In the rows, zero is written as 128.
Known rows, with every step that occurs:
T -> F -> E: [130 81 153 162 128 169 136 147 117 152 131 156 109 126 75 125 155 136 125 128 119 125 129 125 129 97 170 134 130 173 128]
K -> F: [134 125 134 99 149 80 145 84 131 51 137 139 146 116 108 112 123 130 169 108 145 136 123 129 113 119 133 98 135 127 150]
E -> H -> Y -> V: [140 171 135 125 123 92 153 122 148 94 116 73 124 142 136 143 102 110 72 150 162 134 125 113 129 146 133 110 111 107 141]
N -> T: [155 101 125 128 107 95 122 104 135 138 132 118 140 123 134 130 112 115 117 110 137 131 117 150 133 129 101 113 154 108 151]
T -> F: [137 127 147 150 116 145 141 126 131 117 144 143 135 139 102 112 133 159 107 154 144 134 146 136 138 112 157 153 124 151 136]
N -> E -> H -> J -> D -> T -> F: [127 139 149 147 108 172 130 120 126 112 120 164 142 139 138 130 123 164 114 156 146 121 141 144 160 93 133 170 135 142 110]
F -> E: [131 72 135 144 141 141 133 157 109 150 134 137 109 124 93 128 150 115 134 112 111 138 114 109 113 111 142 116 132 154 134]
H -> J -> D -> T: [115 138 135 125 126 130 142 131 98 103 133 146 144 131 179 124 130 140 133 118 145 142 113 122 131 115 111 154 130 99 76]
E -> H -> Y: [147 185 120 100 144 86 151 133 149 101 117 69 119 139 142 155 120 129 138 134 145 166 128 100 110 142 102 105 110 117 150]
Y -> V: [134 122 137 144 116 107 143 127 127 102 137 104 136 141 126 117 108 111 59 147 151 123 121 121 132 141 144 125 122 112 134]
H -> Y: [147 174 127 111 128 86 160 135 123 108 126 88 132 132 133 137 139 144 137 119 142 176 118 109 96 140 129 119 110 115 128]
J -> D -> T: [108 130 152 125 131 123 143 131 99 102 146 142 159 118 174 123 122 136 127 136 140 151 107 121 132 101 105 165 136 104 73]
T -> N: [110 128 126 133 133 103 119 151 138 168 125 123 139 125 101 119 120 142 131 122 93 134 140 131 109 140 123 151 126 125 139]
E -> H -> J -> D -> T: [116 144 132 119 133 130 138 130 112 100 128 138 138 134 184 132 119 133 135 126 145 138 117 118 138 117 98 148 129 99 87]
H -> J -> D: [127 149 101 115 116 142 156 150 94 128 96 144 143 163 159 117 106 158 127 88 161 110 129 120 111 155 118 139 112 118 131]
T -> N -> E -> F -> K: [141 89 108 125 121 156 100 119 151 178 179 136 154 128 97 136 139 84 134 147 107 131 145 145 104 145 129 103 153 148 168]
E -> F -> T: [124 114 110 105 134 119 123 134 146 146 201 141 142 113 131 101 157 113 184 122 126 120 136 142 126 136 160 91 129 145 126]
K -> F -> T -> D: [114 129 149 129 129 102 125 138 128 118 137 153 112 117 116 103 154 142 203 114 108 119 115 139 140 103 160 133 133 119 115]
T -> N -> E -> H: [137 115 108 116 139 127 92 145 161 143 103 105 134 137 116 152 95 124 122 157 103 126 141 121 143 129 66 127 142 140 192]
D -> J: [134 127 134 123 164 153 139 119 101 115 150 111 148 153 141 119 141 152 129 110 145 120 129 114 139 151 146 148 113 123 97]
Y -> V -> B: [144 90 112 143 114 123 161 119 97 118 143 118 99 105 114 101 139 105 69 146 132 125 113 127 115 144 144 134 103 117 102]
V -> B: [147 84 102 131 128 123 158 128 91 126 151 125 99 101 114 101 153 118 112 135 117 144 115 121 103 141 124 135 106 126 105]
E -> H -> Y -> V -> B: [149 126 111 131 119 114 168 115 112 111 129 96 91 106 121 119 136 105 78 148 137 132 116 121 112 149 138 123 96 113 105]
F -> T -> N -> E -> H: [137 117 107 108 137 128 90 147 167 150 113 117 126 131 119 150 104 124 139 149 96 123 143 129 147 122 78 117 144 142 181]
B -> V: [120 96 145 128 157 84 129 137 115 109 171 116 115 119 80 125 111 103 64 130 85 154 133 122 127 140 114 149 116 133 122]
J -> D -> Y -> V: [107 166 165 146 120 137 131 99 111 92 98 116 142 137 167 127 94 128 49 140 177 119 120 120 140 131 141 139 124 116 109]
K -> F -> T -> N -> E: [131 101 121 115 111 128 95 134 136 159 112 163 153 110 92 128 131 153 164 121 79 125 131 158 132 105 124 131 156 148 152]
N -> T -> D -> Y -> V -> B: [130 113 139 162 108 135 137 92 96 121 113 122 90 95 132 110 139 109 68 144 136 118 108 138 132 132 142 145 116 112 88]
D -> Y -> V -> B: [131 114 132 149 120 136 147 97 93 106 128 119 93 99 132 108 140 110 62 148 140 131 113 124 121 136 144 134 107 120 87]

Rows:
[157 121 96 133 124 147 123 129 146 134 99 128 82 159 123 145 129 122 135 102 138 103 145 124 138 146 121 89 124 133 166]  N -> T -> F -> E -> H -> J
[150 124 90 115 145 130 130 127 138 103 101 126 84 156 123 140 131 117 159 93 137 111 139 110 124 150 118 74 119 130 168]  K -> F -> E -> H -> J
[111 110 131 144 120 131 102 160 130 158 147 141 132 121 119 102 158 135 187 138 105 109 119 140 146 121 151 148 133 137 132]  N -> E -> F -> T -> D
[136 127 131 85 136 92 139 106 141 93 169 163 124 105 119 108 150 130 207 92 121 130 128 146 127 102 165 74 139 130 114]  K -> F -> T
[93 137 136 135 136 131 118 150 133 171 105 146 129 120 129 136 121 136 147 113 94 118 132 132 124 119 115 161 132 119 101]  F -> E -> H -> J -> D -> T -> N
[127 82 143 126 151 122 139 117 117 107 125 154 116 110 79 125 148 116 167 97 119 126 113 119 112 101 153 96 139 155 140]  K -> F -> E
[136 167 133 123 112 104 136 128 156 126 108 94 126 130 124 146 107 118 91 143 134 123 130 131 136 134 142 112 122 116 138]  F -> T -> N -> E -> H -> Y -> V
[143 98 110 120 133 142 121 114 147 150 202 123 142 134 114 129 143 73 134 144 131 139 143 131 98 152 137 88 142 137 156]  E -> F -> K
[129 86 95 129 130 138 102 126 135 137 160 116 187 125 115 113 132 115 134 160 139 118 129 134 125 155 113 129 137 162 183]  N -> E -> F
[149 165 135 119 130 113 144 124 155 128 105 93 107 129 118 163 127 127 138 127 139 144 128 119 121 122 124 104 123 135 148]  N -> T -> F -> E -> H -> Y
[143 158 148 142 108 114 147 110 154 115 104 93 117 134 119 150 107 110 71 145 158 114 126 132 141 130 153 109 123 120 140]  N -> T -> F -> E -> H -> Y -> V
[124 154 95 103 115 154 131 155 120 155 82 151 135 159 153 132 99 156 147 93 135 92 141 134 128 147 108 131 123 128 146]  F -> T -> N -> E -> H -> J -> D
[108 138 132 106 133 92 121 127 154 154 141 159 130 103 95 113 136 142 193 95 85 120 142 155 116 116 157 116 136 130 120]  K -> F -> T -> N
[118 131 149 144 159 156 129 136 97 127 130 113 137 155 137 114 148 161 143 118 133 106 120 115 151 146 153 179 111 117 93]  T -> D -> J
[99 129 146 139 136 101 115 138 135 153 139 132 141 108 122 125 132 135 139 133 88 149 128 134 122 115 119 165 136 110 96]  D -> T -> N
[148 131 87 121 126 134 105 137 142 127 96 121 106 155 140 147 124 132 138 121 116 121 142 121 139 148 89 111 127 119 161]  D -> T -> N -> E -> H -> J
[106 158 173 168 122 127 116 105 119 93 100 108 121 133 152 124 114 122 62 154 159 124 116 118 150 126 148 146 124 113 111]  T -> D -> Y -> V
[112 134 141 117 140 132 140 117 111 93 120 154 132 123 165 134 125 129 156 111 143 127 113 122 136 104 113 134 135 110 89]  K -> F -> E -> H -> J -> D -> T
[140 163 140 134 112 93 159 123 129 97 121 86 134 137 131 131 116 120 72 139 159 141 117 118 119 146 154 120 111 107 125]  H -> Y -> V
[120 134 128 120 124 141 129 132 108 105 119 143 145 132 178 137 119 137 132 130 139 136 114 123 143 110 89 152 137 106 97]  N -> E -> H -> J -> D -> T
[141 119 157 136 110 169 136 111 133 139 176 165 128 134 122 139 138 113 117 149 127 147 143 144 123 97 153 131 149 129 102]  J -> D -> T -> F -> K
[124 117 139 153 116 140 141 105 95 120 129 131 81 94 132 104 153 114 88 143 127 120 111 131 131 127 160 138 108 118 74]  F -> T -> D -> Y -> V -> B
[111 132 128 119 128 105 115 154 147 184 145 147 126 112 105 116 140 141 169 106 79 128 143 146 118 125 149 130 131 128 115]  F -> T -> N
[131 143 109 123 112 165 143 137 119 145 79 151 127 161 148 135 97 147 127 93 161 83 139 134 133 142 119 131 124 132 147]  N -> T -> F -> E -> H -> J -> D
[163 127 76 116 126 138 114 140 137 114 96 115 104 166 139 144 120 132 131 118 133 120 142 113 134 158 89 95 122 127 182]  N -> E -> H -> J
[131 100 106 107 123 134 107 134 142 154 186 150 152 111 123 108 156 119 184 127 116 117 133 149 134 127 150 98 141 155 139]  N -> E -> F -> T
[145 124 105 136 135 151 126 136 138 118 110 131 81 155 130 142 140 124 140 115 133 117 143 113 140 137 124 100 119 133 145]  D -> T -> F -> E -> H -> J
[133 98 118 125 107 138 92 152 131 180 116 154 149 117 98 130 133 152 147 127 74 130 131 151 133 111 116 140 152 147 149]  F -> T -> N -> E
[113 172 153 147 116 143 132 99 108 92 90 121 132 146 169 129 99 131 53 126 180 112 124 120 139 141 144 131 119 113 110]  H -> J -> D -> Y -> V
[113 130 135 125 135 143 137 136 108 112 123 146 128 130 172 136 127 128 138 119 137 132 113 117 136 109 106 145 131 108 85]  F -> E -> H -> J -> D -> T
[133 183 127 105 129 108 133 136 144 125 92 93 140 127 145 164 110 145 140 137 127 156 124 119 120 124 90 136 125 120 139]  J -> D -> T -> N -> E -> H -> Y
[125 95 130 139 113 136 91 142 123 158 111 143 160 113 110 136 129 148 124 147 81 146 121 143 137 105 96 166 155 135 136]  D -> T -> N -> E
[121 115 143 134 149 158 126 141 148 129 119 130 111 134 122 148 114 117 127 150 132 115 136 114 149 99 112 130 133 153 142]  J -> D -> T -> F -> E -> H
[150 83 108 122 122 157 106 115 144 159 188 132 153 133 107 136 141 80 130 151 121 137 140 139 106 143 126 94 153 148 168]  N -> E -> F -> K
[104 183 155 139 135 182 116 100 107 110 70 145 114 144 171 142 114 156 110 112 170 121 137 115 138 121 126 136 125 144 113]  T -> F -> E -> H -> J -> D -> Y
[101 130 117 120 133 110 109 145 156 190 163 142 144 108 102 108 142 129 178 115 89 112 148 151 116 140 155 127 129 140 127]  E -> F -> T -> N
[115 95 98 134 129 136 94 131 144 164 149 120 187 120 101 113 129 122 138 154 120 110 137 143 122 156 116 142 136 163 182]  T -> N -> E -> F
[145 164 126 109 146 103 148 141 144 118 110 81 106 132 125 159 131 122 144 126 135 159 123 99 108 131 115 100 113 130 147]  F -> E -> H -> Y
[90 140 148 134 132 113 123 145 125 160 124 143 154 113 134 123 118 146 137 124 98 136 127 137 121 117 116 178 134 111 90]  J -> D -> T -> N
[91 167 169 149 141 140 90 106 120 116 123 130 116 115 163 119 150 139 154 136 138 137 122 124 146 115 143 140 132 133 99]  E -> F -> T -> D -> Y
